Every row comes from one small tree of marks. The marks that hang from a mark follow it in brackets, in alphabetical order. Every link used is in the known rows. Which tree was each row made from?
Known rows:
Y[X[G Q[J L]]]: [ 4.39  1.45 -0.30 -3.15  4.47 -3.20  1.44 -0.97 -0.53 -0.99  2.79 -0.55
  0.10  1.98 -2.16  0.90  0.83  0.45 -0.18  2.31  0.36 -4.87 -2.37]
A[G[X[Q[J L[S]] Y]]]: [ 3.71  2.16  0.00 -1.45  0.74 -4.19 -0.23 -0.90 -1.17  0.62  2.28 -0.31
  0.77  0.72 -1.97  2.38  1.79 -0.59 -1.43  0.83  1.89 -2.81 -0.07]
A[G[X[Q[J L] Y]]]: [ 3.35  1.83 -0.90 -1.65  1.09 -3.77  0.21 -1.08 -0.53  0.68  2.22 -0.87
  0.97  1.13 -1.94  2.29  1.94 -0.52 -0.85  1.14  1.18 -2.52 -0.75]
G[X[Q[J L] Y]]: [ 4.77  3.27 -0.66 -2.09  0.89 -3.59 -0.15 -1.11 -1.10  0.61  2.90 -2.01
  0.51  0.81 -2.41  1.60  2.54 -0.44 -2.16  2.30 -0.58 -3.90 -0.69]
G[X[Y]]: [ 4.76  2.68  0.07 -1.28  0.22 -3.02  0.97 -0.56 -0.86  0.69  1.62 -1.36
  0.84  1.33 -2.08  0.81  2.85 -0.35 -1.42  1.80 -0.82 -1.84  1.11]
G[X]: [ 3.35  2.85 -0.49 -1.29  0.48 -2.02  1.17 -0.40 -0.30  1.01  0.95 -2.46
  0.97  2.51 -2.65  0.57  2.47  0.06 -0.54  1.31 -1.01 -1.62  1.30]
M[A[G[X[Y]]]]: [ 1.94  1.20 -0.14 -1.69  0.73 -3.40  0.40 -1.90 -0.51  1.47  1.77 -1.21
  1.88  0.47 -2.69  1.20  1.72 -0.23 -0.35  1.69  0.73 -1.16  0.98]
Y[X[Q]]: [ 3.42  1.21 -0.11 -2.79  3.79 -2.44  2.65  0.32 -1.45  0.55  1.49 -0.10
  1.22  1.86 -2.14  0.52  2.93  0.68  1.37  2.57  1.24 -3.06 -1.13]
S[H]: [ 1.32  0.88 -0.44 -1.67  3.21 -1.86  1.24 -1.17  0.04  0.62 -0.07 -0.31
  0.83  1.94 -1.65 -0.57  1.99  0.89  0.98  2.78 -0.52 -1.97 -0.90]
Y[X[G Q[L]]]: [ 4.98  1.46  0.01 -2.91  4.72 -3.07  1.59 -0.82 -1.01 -1.35  1.98  0.15
  0.84  2.03 -1.73  1.01  2.00  0.12  0.00  2.08  1.14 -4.61 -2.07]
L[Q[J] S[H] X[G]]: [ 2.80  1.58  3.79 -1.88  3.76 -2.69  2.11  0.73 -2.85 -0.07  2.20  0.77
  0.22  1.06 -1.08  1.16 -0.19  0.72 -0.82  2.53 -0.28 -4.54 -0.59]
P[L[Q S]]: [ 2.00  1.77  0.98 -1.33  0.15 -3.01 -0.03 -0.02 -3.30 -0.56  0.95  1.20
  1.56  0.48 -1.98  0.15  0.78 -1.00 -2.61  3.15  1.17 -3.98  0.94]
M[A[G[X[Q[J] Y]]]]: [ 1.73  0.98 -0.63 -2.39  1.18 -3.30  0.49 -1.66 -0.34  1.76  3.09 -1.56
  1.61 -0.05 -3.25  1.59  1.49 -0.10 -0.35  1.76  0.60 -1.95 -0.26]
J[X[G Q[L[S[H]]] Y]]: [ 5.63  2.53  0.25 -1.81  3.12 -3.62 -0.58 -2.39 -0.89  0.35  2.17  2.83
  1.08  0.12  0.06  2.51  2.77 -0.65 -2.43  2.20  1.26 -5.34 -2.68]
P[L[S[H] X[G Q Y]]]: [ 4.61  0.79  1.40 -2.79  3.32 -3.60  0.48 -0.79 -3.02 -1.54  1.78  2.04
  0.70 -1.00 -0.21 -0.60  2.72 -0.65 -2.38  2.92  3.67 -4.81 -1.15]
X[G Q[J L[S]] Y]: [ 6.25  1.46  0.50 -2.54  2.43 -4.96 -0.78 -1.87 -0.73 -2.35  4.37  1.65
 -0.79 -1.14 -1.93  1.65  0.67 -1.31 -4.19  2.05 -0.17 -6.12 -2.36]
G[X[Q[J L[S]] Y]]: [ 5.14  3.54  0.20 -1.81  0.57 -4.05 -0.57 -0.97 -1.67  0.68  2.91 -1.36
  0.27  0.44 -2.42  1.66  2.30 -0.48 -2.82  1.93  0.09 -4.13 -0.08]
C[G[X]]: [ 3.50  1.81  0.57 -2.02 -0.69 -1.65  0.93 -0.62 -0.46 -0.63  1.10 -1.04
  1.19  2.85 -2.51  0.71  1.71 -0.57  0.04  0.64  0.02 -1.62  0.01]
C[M[A[G[X[Q[J L] Y]]]]]: [ 1.11  2.23 -0.25 -0.94 -0.77 -3.20  0.07 -2.67 -0.07  1.29  3.29 -0.58
  1.60  0.57 -2.74  1.15  2.03 -0.95 -1.18  3.74 -0.29 -2.27 -1.82]
M[A[G[X[Q[J L] Y]]]]: [ 1.84  1.77 -0.67 -2.23  1.20 -3.92 -0.53 -2.41 -0.64  1.35  2.58 -1.74
  1.59  0.15 -2.95  1.67  1.29 -0.24 -1.00  2.09  0.80 -2.66 -0.14]
M[A[G[X[Q Y]]]]: [ 2.28  0.99 -0.39 -2.21  1.41 -3.12  0.66 -1.45 -0.71  1.48  2.40 -1.02
  2.15 -0.09 -2.79  1.63  2.47 -0.44 -0.20  1.57  1.12 -1.74  0.02]
J[X[Q[L] Y]]: [ 4.20  3.07 -0.77 -1.54  1.71 -3.89 -0.48 -2.10 -0.85  1.39  1.37  1.79
  1.55  0.49 -0.47  2.44  3.43 -0.67 -1.99  3.30  0.81 -4.51 -1.56]
X[G Q[J L[S[H]]] Y]: [ 5.81  1.23  0.51 -2.69  3.49 -4.52 -0.76 -2.02 -0.80 -2.02  4.08  1.64
 -0.66 -0.99 -1.58  1.33  0.90 -0.83 -3.40  2.27  0.03 -6.03 -3.14]

Write each row's tree:
[ 2.68  2.61  4.01 -1.04  1.64 -3.31  1.95  1.40 -4.12  0.38  0.61  1.11
  1.16  1.05 -1.18  1.44  1.61 -0.22 -1.17  2.84  0.72 -3.69  2.01] -> L[Q S X]
[ 3.38  1.72 -0.74 -1.75  1.19 -3.32  0.59 -2.00  1.31  0.81  3.09  0.56
 -0.33  1.07 -1.64  1.37 -0.06  0.16 -2.02  2.55 -1.83 -3.51 -1.38] -> Q[J[X[G Y]]]
[ 3.02  2.09  2.46 -1.18  2.08 -2.77  0.63 -0.37 -2.17  1.52  2.69  2.06
  0.77  0.62 -1.20  2.25 -0.14  0.39 -1.65  2.62 -0.99 -4.39 -1.37] -> L[Q[J[X[G Y]]] S[H]]
[ 4.05  1.21  2.68 -2.18  2.63 -3.53  2.66  0.49 -2.13 -0.98  3.25  0.62
  0.26  0.34 -1.02  1.71  0.37 -0.31 -1.65  3.40 -1.84 -4.36 -0.85] -> L[Q[J] X[G Y]]
[ 1.75  2.96  1.90 -0.80  0.19 -2.99  0.53  0.06 -2.14  2.09  2.12  1.14
  0.83  1.31 -2.23  2.39 -0.34  0.08 -1.97  2.60 -1.16 -3.92  0.52] -> L[Q[J[X]] S]
[ 5.06  0.71  0.98 -3.11  3.69 -3.70  2.26 -0.17 -0.74 -1.25  3.50  0.70
 -0.37 -0.39 -1.10  0.97  2.12 -0.44 -1.59  2.66  0.04 -4.33 -1.75] -> L[X[G Q[J] Y]]
[ 3.57  3.16 -0.80 -1.40  1.10 -4.52 -1.45 -3.51  0.70  0.04  2.13  0.30
 -0.33  1.51 -1.18  1.59 -0.53 -0.11 -3.26  3.22 -1.29 -4.99 -1.29] -> Q[J[X[G Y]] L]
[ 1.92  2.26  0.65 -1.26  0.79 -2.77  1.24 -0.26 -1.32  1.82  2.43  0.52
  1.22  1.28 -1.76  2.43  0.39 -0.02 -1.29  3.58 -2.39 -3.68 -0.85] -> L[Q[J[X[Y]]]]
[ 1.46  1.09 -0.73 -2.23  1.55 -2.52  0.78 -1.36 -0.43  1.69  2.01 -1.70
  2.19  0.62 -3.13  1.50  2.19 -0.18  0.33  1.24  1.00 -1.54  0.16] -> M[A[G[X[Q]]]]
[ 5.72  0.71  1.22 -2.88  3.87 -3.58  2.46  0.01 -1.22 -1.57  2.63  1.31
  0.38 -0.49 -0.60  1.06  3.29 -0.87 -1.33  2.39  0.68 -4.10 -1.39] -> L[X[G Q Y]]
[ 4.79  3.33  0.24 -1.93  1.54 -3.64 -0.61 -1.21 -1.79  0.99  2.58 -1.38
  0.43  0.58 -2.11  1.34  2.50  0.03 -2.03  2.09  0.34 -4.04 -0.75] -> G[X[Q[J L[S[H]]] Y]]
[-0.32  1.05 -0.12 -0.43 -0.51 -2.30  1.11 -2.22  0.67  1.00  1.80  0.34
  1.80  1.17 -2.69  0.23  1.70 -0.83 -0.05  3.63 -0.51 -0.86 -0.85] -> C[M[A[G]]]
[ 6.40 -0.02 -0.15 -2.87  3.41 -3.22  1.56 -0.49 -0.17 -2.18  4.02  2.10
  0.39 -1.07 -1.61  1.55  2.79 -1.49 -2.22  1.68 -0.65 -4.30 -2.79] -> X[G Q Y]
[ 2.52  3.37 -1.32 -1.44  1.37 -3.78 -1.18 -3.41  1.18  0.29  1.64 -0.58
 -0.24  2.38 -1.63  1.46 -0.86  0.23 -2.51  2.77 -1.49 -4.78 -1.03] -> Q[J[X[G]] L]
[ 3.26  1.77  1.30 -1.83 -2.04 -1.69  0.86 -1.73 -0.95  0.15  3.75  0.15
  2.35  0.58 -2.83  0.98  3.48 -1.72 -0.60  2.71 -0.07 -1.86 -2.54] -> C[G[X[Q Y]] M[A]]
[ 4.77  1.73  0.56 -2.90  4.09 -3.61  0.95 -0.94 -1.11 -1.09  2.82  0.03
 -0.16  1.65 -2.23  0.91  0.56  0.45 -0.75  1.95  1.14 -5.18 -1.76] -> Y[X[G Q[J L[S]]]]
[ 5.57 -0.04 -0.49 -3.17  3.11 -3.32  1.45 -0.74  0.48 -1.79  5.07  1.25
 -0.46 -1.03 -2.19  1.37  1.32 -0.98 -2.48  1.96 -1.49 -4.57 -3.31] -> X[G Q[J] Y]
[ 4.34  0.89  0.72 -2.90  4.14 -2.61  2.63  0.22 -0.66 -1.33  2.06  0.29
  0.50  0.74 -1.16  0.82  2.87 -0.41 -0.51  1.94  0.46 -3.90 -1.13] -> L[X[G Q]]
[ 0.36  1.80 -0.13 -0.38 -0.99 -2.00  1.12 -1.96  0.42  1.58  2.04 -0.79
  2.04  1.62 -2.86  0.56  2.18 -0.71  0.03  3.00 -0.52 -0.55 -0.46] -> C[M[A[G[X]]]]
[ 0.98  1.80 -1.03 -2.29  1.33 -3.28 -0.40 -2.26 -0.27  1.59  2.17 -2.31
  1.72  0.90 -3.35  1.51  0.98  0.01 -0.37  1.77  0.69 -2.47 -0.07] -> M[A[G[X[Q[J L]]]]]
